Known rows, with every way that one mark hangs from another
J_103(J_36(J_402) J_612 J_788): [-31 -14  -1  11 -15   0 -34 -26  18 -40  29 -41   1   1  32  60   2 -20
  -3   8 -33   3  78   8]
J_103(J_36 J_788): [-18  -9   1   0 -32   9  -9 -12  26 -23  30 -35  -9  12  35  33   9 -15
  12  17 -27  -3  51   1]
J_402(J_36 J_779 J_788(J_103(J_612(J_97)))): [  7 -16  -4 -10 -57   9  15   4   8  -9  22  13 -36 -22  32 -20 -11 -25
  17  20  21  23 -47  63]
J_103(J_36(J_402(J_779)) J_612(J_97(J_574)) J_788): [-26 -25 -15  26 -19 -11 -34 -31   2 -38  26 -58   6   1  34  39  11 -30
   2   9 -45  21  65   7]
J_402(J_36(J_103(J_612 J_788)) J_779(J_251(J_97))): [  6  10  19   5 -28   7  21  15  13  -3  -4  -3   1 -43  24 -15   5 -32
 -20  11  14  16   1  21]
J_97(J_251 J_574(J_779(J_271 J_402(J_36)))): [-11  10 -40 -36  27 -28  22  11 -15  53   3   8  41   7 -27  27   9  31
  10  20 -15 -24 -43 -20]
J_612(J_103): [-37 -19   8 -20  18  20 -23  -2  14 -24  12  -7 -21   2  -6 -21  15  41
  -6 -24  -5  11 -12 -20]
J_612(J_97(J_251) J_103(J_788)): [-34 -29 -13  -5  23  -9 -37 -15  -1 -39  17 -20  31   3 -20 -36  52  12
 -12 -38 -52  33 -23 -21]
J_36(J_402(J_779)): [-18   2   3  13 -13   6 -18  13 -29  23 -10   4 -14 -18  -4  -4   2  12
 -15 -24  10 -28  19  13]
J_36(J_103(J_612 J_788) J_402(J_779(J_251))): [ -5  19  15  23  -2  15 -20  17 -10  -7 -34   6 -13 -41  16  18  33 -24
 -40 -10   9  15  30  19]
J_574(J_97 J_779): [-21  13   6   0  24   5   7  29 -20  48  16 -23 -21  13   1   1   8   5
 -35  -6  46 -16 -15 -21]
J_402(J_36 J_779(J_271) J_788(J_103(J_612(J_97(J_251))))): [ 25 -17   0 -19 -30  -9  24   7   0   3  16  23  -5 -17  20 -19 -28 -33
  25  23   5  31 -59  54]
J_612(J_97(J_251 J_574(J_779))): [-30  -9 -37  -8  15 -32 -20 -16  -7  17   1 -29  27   4 -31 -21  21  36
 -16  -7 -30   0 -27 -21]
J_788(J_103(J_36(J_402(J_779)) J_612)): [-16 -37   6  10 -21  27 -21 -17  13  -9  12 -11 -36 -13  27  29  10   9
 -27   2  30  -8   9  15]
J_779(J_251(J_97) J_271 J_402(J_36 J_788)): [ 58  41  11  -1  40  -5  44  14 -11   5 -31  52  40  19 -35 -19 -37 -19
  39 -10 -11 -11   0 -29]
J_779(J_251(J_97(J_574)) J_271 J_402(J_788)): [ 53  54  -1   2  59 -16  26  11 -23  24 -39  48  33  27 -49 -15 -24   3
  38 -10 -21  -9  10 -32]
J_36(J_402(J_779(J_251 J_271) J_788)): [ 19  27  12   1   7  -8   0  25 -43  25 -20  33  -5 -10 -20 -10 -17  -6
  10 -22   1  -6   9  22]
J_402(J_36 J_779(J_251 J_271 J_574(J_97)) J_788(J_103)): [ 64   8  27  -9 -16 -11  56  37 -28  28   9  50   7  17   7 -27 -17 -57
  34  22  37  20 -60  44]
J_779(J_251 J_271): [ 11  26  34 -14  61 -27   9  -4  -1  19 -27  12  29  12 -34 -19 -36  10
  -2  -5 -13  15   6 -30]
J_402(J_36 J_779(J_251(J_97) J_271 J_574) J_788): [ 50  29  26  -7 -18 -25  47  31 -19  17   2  34  29   6 -10 -34 -44 -41
  49  15   4   4 -25  28]
J_103(J_612): [-50  -2   2  -5  13 -20 -36 -34  32 -10  10 -29  -8 -10   0   5 -21  38
 -21   2 -11  10  22   2]
J_251(J_97(J_574(J_779))): [-25  18 -25   2  -1  -1 -25   8  -3  31   6 -17   3   6 -29 -12   3  39
  -7   0 -10 -41  26 -14]
J_788(J_103(J_36(J_402(J_779)) J_612(J_97))): [-15 -45   2  20 -18  23 -27 -25  11 -21   7 -21 -29 -10  24  15  13   4
 -31  -6  21   1   6   5]
J_612(J_97 J_103(J_36(J_402) J_788)): [-22 -44  -1  14   4  26 -35 -14   0 -70  16 -36   0  16  10 -14  36 -11
  -1 -35 -39  26  20 -33]
J_612(J_97 J_103(J_36)): [-24 -52   4   1  10  21 -24 -25  19 -63  13 -42 -15   8   6 -34  15  22
  -7 -36 -21  30  -4 -48]
J_788(J_103(J_36(J_402) J_612(J_97(J_574)))): [-17 -47 -13  11 -12  19 -34 -31  16 -24   8 -18 -23   4  16  20  19  14
 -24   2   8   1  12   3]

Rows
[ 12  14  28  17 -29  -5  25  18   8  -5  -5  -1  24 -23  18 -12   6 -42
  -8  18  19   7  -4  15] => J_402(J_36(J_103(J_612 J_788)) J_779(J_251(J_97) J_574))
[  4  27 -17 -21  26   4  25  18 -10  31 -11  14   1  25 -13  23  -3   6
  21  31  11  -9 -28 -16] => J_97(J_574(J_779(J_251 J_271 J_402(J_36 J_788(J_103)))))
[ 43  28  12   9  -1  20   2  41 -28  12 -52  44 -22 -33  -9 -18   6 -12
 -12 -23  16   3   6  16] => J_36(J_103 J_402(J_779(J_251(J_97) J_271) J_788))
[-18  15  -9  -1   3  15  21  11   1   4  -2  -3  -4  -2   1  25   1  -1
  -5   7  31 -20 -47 -18] => J_574(J_779(J_402(J_36 J_788(J_103(J_612(J_97(J_251)))))))
[  8  12 -17  -8 -20  16  24   1  14 -11  -2  29 -14  11   8   1  -8   4
  34   2   4 -19 -14   5] => J_779(J_402(J_36 J_788))
[  7   0   8  14  10 -19  -4  22 -48  42  -8  17  26   3 -18  -7   0  -4
  -6 -23   6 -25   4   4] => J_36(J_402(J_779(J_271 J_574(J_97(J_251)))))
[ 41  27   2   2  50  -8  38   5 -11  17 -32  35  52  24 -35 -11 -27  -8
  26  -2 -14 -18   8 -47] => J_779(J_251(J_97(J_574)) J_271 J_402(J_36))
[-17 -21 -11 -14 -25   3  -7 -12  41 -35   4 -10  11 -18  21  -4  14 -11
 -16  16 -18  20  -7  12] => J_402(J_36(J_103(J_612(J_97(J_251)) J_788)))
[  8  -1 -12 -32 -40  13   5   3  43 -35   3  19 -33 -17  23  -9 -12  -1
  15  22  -1  24 -16  40] => J_402(J_36(J_103(J_612)) J_788)
[ 52  20  13  -5  -8  -1  26  23 -23  32  -3  29 -22  -7  -3 -17 -16 -15
  25   8  14  12 -18  31] => J_402(J_779(J_251(J_97(J_574)) J_271) J_788(J_103(J_36)))
[-12 -11  -3   9 -31  16 -17  -3   3 -23  22 -22  -4  11  27  42  17 -23
   9   2 -27 -18  65   4] => J_103(J_36(J_402) J_788)
[ 14  39  -8  15  34  -4  11  -1 -14  23 -27  22  20  10 -40 -11  15  29
  -2 -23   0 -33  22 -37] => J_779(J_251(J_97(J_574)) J_402)
[-11  44  31  -1  51  -5  12  24 -13  34 -20 -13  21   3 -33   3 -31   5
 -18  -2  19 -20  -3 -48] => J_574(J_779(J_251(J_97) J_271))
[ -6   5  18  17 -13 -18   9  15 -20  41  11 -11  -4   6   8 -24   1  -1
  -5  -1  27  -9 -13  11] => J_402(J_779(J_574(J_97)))
[ -1  14  -4   3 -23   3 -14  21 -34  19  -6  22 -26 -16  -6  -7  -2   6
   6 -22   5 -19  11  36] => J_36(J_402(J_779 J_788))
[ -1  -7   7   7 -12  -6 -12 -16   2 -16  16 -21 -18 -23  12  25 -23   7
  -5 -14  -1  -3  52   9] => J_103(J_36(J_402(J_779(J_251(J_97)) J_788)) J_612)
[ 14 -13   6  -2 -25  11   5   5  -8  -3   8  -6 -26  -6  20  16 -23  -2
  18  -7   0 -13  29   5] => J_103(J_36(J_402(J_779(J_271) J_788)))
[ -1  29   0  -3  23 -20 -12  -3  -5  25 -10   5  16   1 -44 -28   6  38
 -14 -16 -12 -16  30 -13] => J_779(J_251(J_97(J_574)))
[-14  17 -39 -31  36 -30  14  10 -19  58  -2   5  38   7 -33  27  12  40
   5  15 -17 -24 -38 -24] => J_97(J_251 J_574(J_779(J_271 J_402)))
[-19 -30   0   5   2  15 -17 -27  23 -16   8 -30 -23   2  14  21  13  13
 -29  12  22  10  -6 -11] => J_788(J_103(J_36 J_612(J_97(J_574(J_779(J_251))))))
[-35 -23 -15   1   8   0 -32 -24  15   4   5 -15  -7  -3  -5   7  25  27
 -36   8  11   5 -30   5] => J_788(J_103(J_612(J_97(J_251 J_574(J_779)))))
[  1 -12 -10  -9 -24   7 -19 -18  23 -25  14   2 -41   3  12  -1  -1  12
   8   6   2  17  -7  30] => J_402(J_788(J_103(J_36 J_612(J_97))))
[ 72  42  28  27  45 -10  39  15 -22   8 -39  53  53  51 -43  -2 -18 -24
  42  -5   9 -24  -4 -40] => J_779(J_251(J_97) J_271 J_402(J_788(J_103(J_36))) J_574)
[ 37  20  18  19  28 -14  50  10 -20  16 -10  32  45  45 -19  -8  15 -20
   9 -10  34 -24 -14 -35] => J_779(J_251 J_402(J_36) J_574(J_97))
[-34 -24 -17  11 -12 -17 -36 -48  35 -49  34 -69   6  14  33  33   5 -15
   6  23 -56  33  59  -3] => J_103(J_36 J_612(J_97(J_574)) J_788)
[-17 -26  -4 -11 -24  13  -6 -15  47 -38  -5 -13 -10 -17  24 -15  -4   3
 -18  12   0  18  -7   1] => J_402(J_36(J_103(J_612(J_97))))
[ 14   3 -24  -5 -13  11  19  -6  22 -25 -15  25  -5  -7   8  -3   7   3
  14  -3  -2   2 -28   0] => J_779(J_402(J_36(J_103(J_612(J_97(J_251)))) J_788))
[  7 -11  -2 -17 -59  12  19  11  10   0  26  20 -41 -25  35  -9 -13 -21
  19  25  27  16 -45  70] => J_402(J_36 J_779 J_788(J_103(J_612)))
[-19 -48  -5   4 -10   8 -26 -38  30 -22  15 -23 -15  -7  14  11  17  21
 -32   0   9   8  -8   1] => J_788(J_103(J_36 J_612(J_97(J_251))))
[-18  28  -8 -23  37 -15   5  11  -8  39  -8 -11   7  19 -22  14 -11  25
   4  26  -3  -5  -7 -24] => J_97(J_574(J_779(J_251 J_271)))
[ -8 -45   6  19  -6  19 -23 -24   9 -19   2 -18 -20  -5  21  14   1  -3
 -25  -2  15   7   4   0] => J_788(J_103(J_36(J_402(J_779(J_271))) J_612(J_97)))
